Each row comes from the steps of one path. Every step used is in the known rows, and no mark comes twice. Write the path behind each row, first mark first.
In the rows, zero is written as 128.
Known rows:
W > A: [136  96 110 142 153 106 161 114 166 142  99 129 114  81 103 153 155 115
 121 145 121 112 168 116 139 132 132 140 111 141 171 121  87 142  98 107
 143  67  72 122 139 153  97 117 136 131]
C > M > W > A: [156  78 138 151 139 130 147 129 148 153 104 149 108 129 102 194 143 132
 105 131  94 107 109 135 115 123 172 132 188 123 140 130  72 123 105  75
 116 128  94 125 152  96  88  70 118 128]
M > U: [211 113  99 120 153 138 146 145 188 148 128 103 133  93 160 167 148 106
 123 161 123 138 148 116 138  98 113 124 126 143 118 162  84 120 147  86
 114  66  74 140 111 174 119 127 163 128]
M > E: [196  92 109 144 164 123 107 185 151 125 132 123 102 115  94 141 157 123
 163  93 105 138 150 141 121 159  87 152 104 156 124 132 138 130 123  94
 113 103  85 142 135 179 126  60 140 126]
U > A: [104 129 113 167 152  88 139 112 168 135 138 128 138 106  89 148 182 131
 128 145 123 125 153 127 167 144  89 149 126 119 179 136 105 153 115 129
 125  70  75 113 125 160 112 100 156 132]
W > A > M > U: [142 110  83 109 170 129 171  98 197 177 123 106 120 108 173 158 134 114
  91 201 127  86 141 112 132 120 130 144 132 141 143 154  18 105 173 117
 131  92  47 119 108 141 128 162 166 137]
E > A > M: [105 102 117 151 146  87 158  99 159 169 140 120 132 165 142 143 143 117
 154 151 128 108 115 137 145 210  97 176 111 141 152 141  35 122 134 146
 127 133  87 122 119 124 107 164 144 162]
C > A: [158 123  96 167 133  80 151 125 119 134 121 104 141 115 120 149 164 141
 124 174  96 114 130 135 134 144 129 154 113 116 150 160 132 137 107 142
 146  70  88  92 128 160 102 101 148 113]
M > W: [211  93 128 147 155 125 132 147 145 143 106 123 110 130  89 176 141 128
 153 136 112 148 128 132 129  93 153  92 144 125 143 125  99 134  97  71
 110 120 100 153 151 151  87  57 155 148]
C > U > A > M > E: [114 142  88 114 155 109  55 135 148 145 165 127 147 159 133 142 164 156
  99 136  82 104 112 136 104 156  79 199 134 127 105 154  93 132 157 144
 104 132  62  95  83 144 150 113 138 119]
C > A > M: [124 113  84 173 146  70 157 106 111 156 141  97 129 174 140 140 156 167
 125 201  95  74 110 152 123 171 117 164 127 106 149 174  77 128 143 159
 145 106  82  71 119 148 113 135 167 135]
U > A > M > E: [ 86 119  96 162 177 103  97 141 161 144 164 126 110 159  88 127 167 147
 138 130 100  95 129 150 148 189  66 182 126 129 162 134  90 131 160 147
 112 131  62 113 112 148 153  86 166 137]
M > W > C: [200 124 101 114 168 114 136 176 137 133  96 108 115 155  87 194 147 127
  99 123 125 165 141 152 127  79 138  58 135 129 173 120 118 147 106 101
 105 120 123 164 145 168 110  98 148 160]
W > U > E > A: [ 89 158  88  95 130 120 121 122 147 118 123 145  88  62 113 200 115  89
 123 131 135 148 127 102 153 156  88 218  98 184 164  96 179  98 109  86
 102  70  70 133 140 168 125 139  86 128]
A > M > U: [182 104  91 126 165 134 151 124 177 170 142  96 124 155 180 156 142 128
 121 195 125 103 130 131 125 125 103 137 142 131 122 183  26 110 180 104
 113 104  64 124 101 161 127 158 182 155]
E > A > M > W: [137 104 124 145 153 105 143 112 148 174 131 126 116 177 115 168 125 117
 155 150 113 124  95 138 139 166 147 132 140 132 151 123  37 115 133 124
 106 175  97 147 141 103  98 114 146 166]
M > U > E > A: [119 169  78 103 140 166 128 118 179 146 133 136 103  73 136 185 126  66
 113 119 139 183 134 109 154 154  98 196  98 188 126 144 146 103 150 105
 107  73  68 152 125 149 135 124 113 113]
U > E > A > M > W > C: [ 70 170  71 108 166 130 133 134 115 150 118 131  76 191  83 196 124 112
  93 116 142 179 105 162 136 155 112 139 114 167 189 116 129 120 136 147
  95 169 118 162 151 133 142 133 120 164]
U > E > A > M: [ 47 139  85 154 149 123 142 100 133 157 144 142  87 158 110 162 139 113
 147 134 142 137 117 141 136 214  78 210 100 170 165 144  98 119 138 141
 115 122  83 122 136 132 131 139 126 154]
U > A > M: [ 67 115 106 173 162  82 143  96 159 157 147 120 132 162 104 137 174 150
 129 176 125  89 135 140 151 171  79 161 138 104 176 152  46 147 143 151
 125 105  66  96 118 146 125 132 186 154]
W > E: [113  82  77 122 170 124 145 155 112 123  89 127  85 100  87 149 161 108
 116 111 138 141 166 130 127 161 102 160  92 146 151 141 141 120  84  88
 135  83 109 124 131 160 115 102 146 134]
C > Q: [162  61 112 155 128 108 154 125 105 144 152 119 168 131 132 176 171 164
 160 129 123 147 136 132 143 104 144 136 137 126 146 134 117 156  64 106
 128 117  69 106 136 140  94 117 129 144]
M > W > U > A: [142 141 121 105 152  96 103 137 166 127 119 130 121  78  90 203 119 131
 107 165 104 122 120 103 172  71 143 123 164 107 186  80 128 114 110  71
  94  95  65 130 143 163 112  80 136 138]
W > U > A > M > E: [ 97 133  91 111 168  87  89 151 164 130 160 124  97 121 116 157 137 150
 116 156  98  74 122 127 158 160  63 192 137 127 163 100 112 101 165 115
  93 114  44 110 115 171 161 116 142 137]
W > U: [188 108 109 106 141  95 136 149 149 126 121 115 111  81 137 182 136 131
 134 171 120 107 142 109 137 108 101 142 132 130 155 109 116 115 108  61
 110  59  72 121 126 195 106 141 137 149]
C > A > M > E: [148 108  81 164 163  88 111 153 117 141 153 105 115 167 122 124 156 161
 131 157  77  81 110 160 113 191 107 184 110 126 126 157 117 115 159 159
 129 132  78  89 119 152 141  86 153 114]
W > C > U > A: [121 183  82  87 139  90 102 134 147 129 124 113 177 130 132 177 187 134
  42 139 113 148 145 130 124  93  85 131 115 120 148 140 127 164 110 152
 118  72  97 113  83 174 136 173 126 131]

Which path is each row?
[162  86  98 156 177 118 113 166 141 146 150 117  90 174 110 132 153 147
 162 125 108 103 131 160 111 185  79 162 119 140 134 146  82 121 155 116
 110 142  79 129 122 159 136  93 163 147]
A > M > E
[ 81 148  96 144 137 130 134 110 141 135 126 148  97 101  89 169 148  91
 145  98 140 173 135 126 148 192  89 199  83 182 161 127 160 129 103 118
 116  83  88 140 147 148 121 107 108 130]
U > E > A
[175  82 117 155 169 115 142 126 136 164 121 115 107 185 104 166 132 151
 155 167 112 114 111 146 114 123 137 104 161 112 155 144  46 128 133  95
 109 156  96 138 142 138  97  88 174 170]
A > M > W
[ 74 159  72 103 126 129  96  87 117 157 138 137 126 156 152 180 137 122
 113 146 118 144  99 126  93 188  85 226 109 169 102 163 110 118 133 135
 109 121  81 107 100 131 125 170 102 135]
C > U > E > A > M
[157 116 118 132 148 117 110 166 167 133 143 131 120 100 106 141 151  93
 158  72 102 148 130 133 144 204 100 185  88 172 128 113 126 120 122 123
 114 115  88 150 133 144 129  84 103 117]
M > E > A
[135 131 108 118 138 111 121 197 142 130 149 131 124 169 127 175 167 105
  92  53 107 146 103 168 123 218  77 184 124 172 123 134 124 117 134 146
 100 138 121 143 112 120 156 123  82 123]
W > C > M > E > A
[131 203  66  57 132 148  80 148 115 130 101 140 127 134 108 224 132  94
  54  93 117 216 105 133 100 100 135 143 110 176 128 112 187 127 100 116
  94 132 123 159 126 145 129 126  70 130]
M > W > C > U > E > A
[142 123 100 113 149 118 154 109 192 182 152 105 143 138 189 161 134  95
 122 175 125 117 111 118 150 176 111 169 123 148 124 161  15  95 182 132
 115 122  67 137  96 123 129 182 153 144]
E > A > M > U
[185 154  86 124 154  84 139 166 107 126 101  93 133 150  96 187 149 138
  71 155  96 150 121 157 135  87 169  82 125 114 176 123 158 136 104 141
 129 119 123 125 142 161 116  93 141 124]
M > W > C > A
[ 98 181  70  84 131 160 137 154 151 137 140 134 107 137 166 220 150  81
  41  98 144 176 108 143 129 167  76 190 132 188 125 167 145 100 168 134
  95  91 109 141 107 126 164 170  91 115]
W > C > M > U > E > A
[162 125  89 113 146  77 120 132 109 146 123 100 116 146 141 194 102 164
 102 229  75  71  80 127 126 103 163 137 167  96 155 117 105  87 144 104
 111 133  75  91 132 153 109 112 147 137]
C > A > M > W > U
[ 63 129  68  83 167 133  72 118 105 147 102 132 128 154 101 174 141 134
  58 153 104 128 106 123 100 119 135 162 147 111 127 146 104 112 120 114
 104 146  98 102 104 113 124 104 141 133]
C > U > A > M > W > E
[129 137  60 124 168 164 129 121 153 157 137 115  87 141 145 176 133 122
 113 172 140 134 134 137 117 133  80 171 127 162 132 181  94 101 186 101
 102  96  63 125 114 169 149 134 169 144]
A > M > U > E
[183  98 111 105 159 102 128 144 138 153 119 113  98 151 130 197 100 152
 134 194 105  87  98 125 126  91 139 110 175 111 163 112  65  96 137  61
  92 139  78 132 138 159 105 122 158 172]
A > M > W > U
[152  99  90 121 142  98 160 149  94 137 138 105 166 157 134 194 181 161
 106 119 139 160 149 151 139  83 131 104 121 134 169 124 134 163  66 137
 129 123  93 114 126 159 116 163 127 157]
W > C > Q
[145  99 132 149 126 120 112 170 148 139 163 148 125 143 128 160 159 112
 143  64  90 126  97 148 123 235  86 212 135 164  98 140 106 108 134 118
 102 127  98 131 125 101 131  87  88 109]
C > M > E > A
[ 82 140  96 140 156 140 122 106 125 157 127 146  81 166  80 183 112 109
 143 131 132 159  97 141 131 175 124 171 127 161 160 126 107 110 133 115
 101 164  92 146 157 116 118  90 125 153]
U > E > A > M > W
[111 172  82  97 116 141  89 106 128 135 126 149 133  99 134 189 144  95
 112 114 115 178 121 114 101 159  98 215  96 177 104 142 165 124  97 115
 114  82  90 120 112 147 113 134  82 116]
C > U > E > A
[ 36 109  79 129 188 121 120 126 119 146 105 134  90 152  56 158 140 127
  92 139 124 124 124 137 149 151 125 145 138 113 180 129  98 112 123 120
 112 151  98 117 136 114 127  72 167 145]
U > A > M > W > E
[135 149 102 122 155 121 133 123 208 145 140 111 147  78 139 161 161 103
  94 165 124 136 149 107 172 106 100 147 133 124 148 153  89 128 158 116
 116  57  53 125 103 160 133 115 168 116]
M > U > A
[102  91 102 150 164  97 174  92 160 167 115 121 103 133 122 139 150 140
 126 177 122  76 151 133 127 157 118 151 124 131 171 137  31 129 127 130
 141 104  66 106 128 139 104 147 159 156]
W > A > M
[100 100  94 100 161 136 131 149 121 136  83 140  96  95  74 170 119  72
 120  83 126 175 121 119 151 168 153 156 102 158 146 104 137 100  82  92
 117 139 122 159 150 107 104  70 106 130]
M > W > E > A
[130 130  81 104 162 137 106 137 116 137 117 137  56 138  94 217  93 146
 128 179 118 120 104 130 112  98 121 148 158 143 169 111 141  89 141  53
  79 128  73 129 154 168 126  95 139 163]
A > M > W > U > E
[ 75 117  61  74 168 145 150 126 161 163 115 115 103 117 166 154 123  68
  89 139 140 127 125 114 145 200 101 200 100 165 128 159  62  69 165 129
 122 117  85 133  96 113 146 170 135 132]
W > E > A > M > U
[124  88  93 138 182 115 127 137 161 153 126 130  88 132 104 125 141 133
 132 129 105  83 148 142 118 176 108 172 108 154 152 121  72 114 146 125
 125 127  60 121 131 145 138  99 141 134]
W > A > M > E
[131 124 135 126 129 106 102 142 149 129 141 148 125 117 111 221 132 148
  91 154  90  99  83 121 149  99 132 151 216 101 147 111 110 107 128  69
  83 106  78 109 135 122 112  84 122 127]
C > M > W > U > A
[ 37  97  74 115 164 109 156 115 115 151 112 124  95 144 115 142 140  92
 123 117 136 124 129 133 140 236  87 204  86 159 156 141  80  99 116 142
 132 135 107 119 117 108 124 151 131 148]
W > E > A > M
[110  70  80 120 188 137 137 151 100 148  89 122  73 166  79 165 129 128
 119 136 129 126 123 144 106 143 134 127 134 128 154 143  92 103 113  87
 112 157 113 133 139 126 113  83 163 161]
A > M > W > E
[152  83  89 118 162 107 145 144  78 160 140 103 153 226 126 208 149 176
 103 146 126 146 106 167 125  68 166  75 163 111 169 117  89 145  95 137
 105 199  99 124 134 126 115 145 147 180]
A > M > W > C > Q
[ 56 147  77 101 142 112 123 108 134 141 138 139  81 119 133 193 111 113
 122 159 133 115 106 118 144 186  68 223 113 171 164 114 126  88 144 109
 101 105  66 119 127 152 136 173 105 154]
W > U > E > A > M
[110 160  83  95 133 149  75  97 115 159 124 145 121 167 128 205 111 121
 110 140 103 164  77 129  85 142 132 185 135 163 107 142 116 108 127 108
  92 159  93 131 126 114 114 121  99 140]
C > U > E > A > M > W
[ 79 131  99 122 155  69 131 104 165 145 149 120 118 125 132 170 139 154
 108 204 116  63 125 117 163 137  79 172 152 106 186 122  71 115 151 118
 110  90  47  94 108 167 130 163 162 159]
W > U > A > M
[ 93 100  58 126 173 111 131 138  71 142  95 109  89 162  90 159 127 143
  89 167  95 108 102 146 116 155 157 150 128 112 152 148 128  92 120 130
 132 153 110  95 142 112 118  76 153 126]
C > A > M > W > E
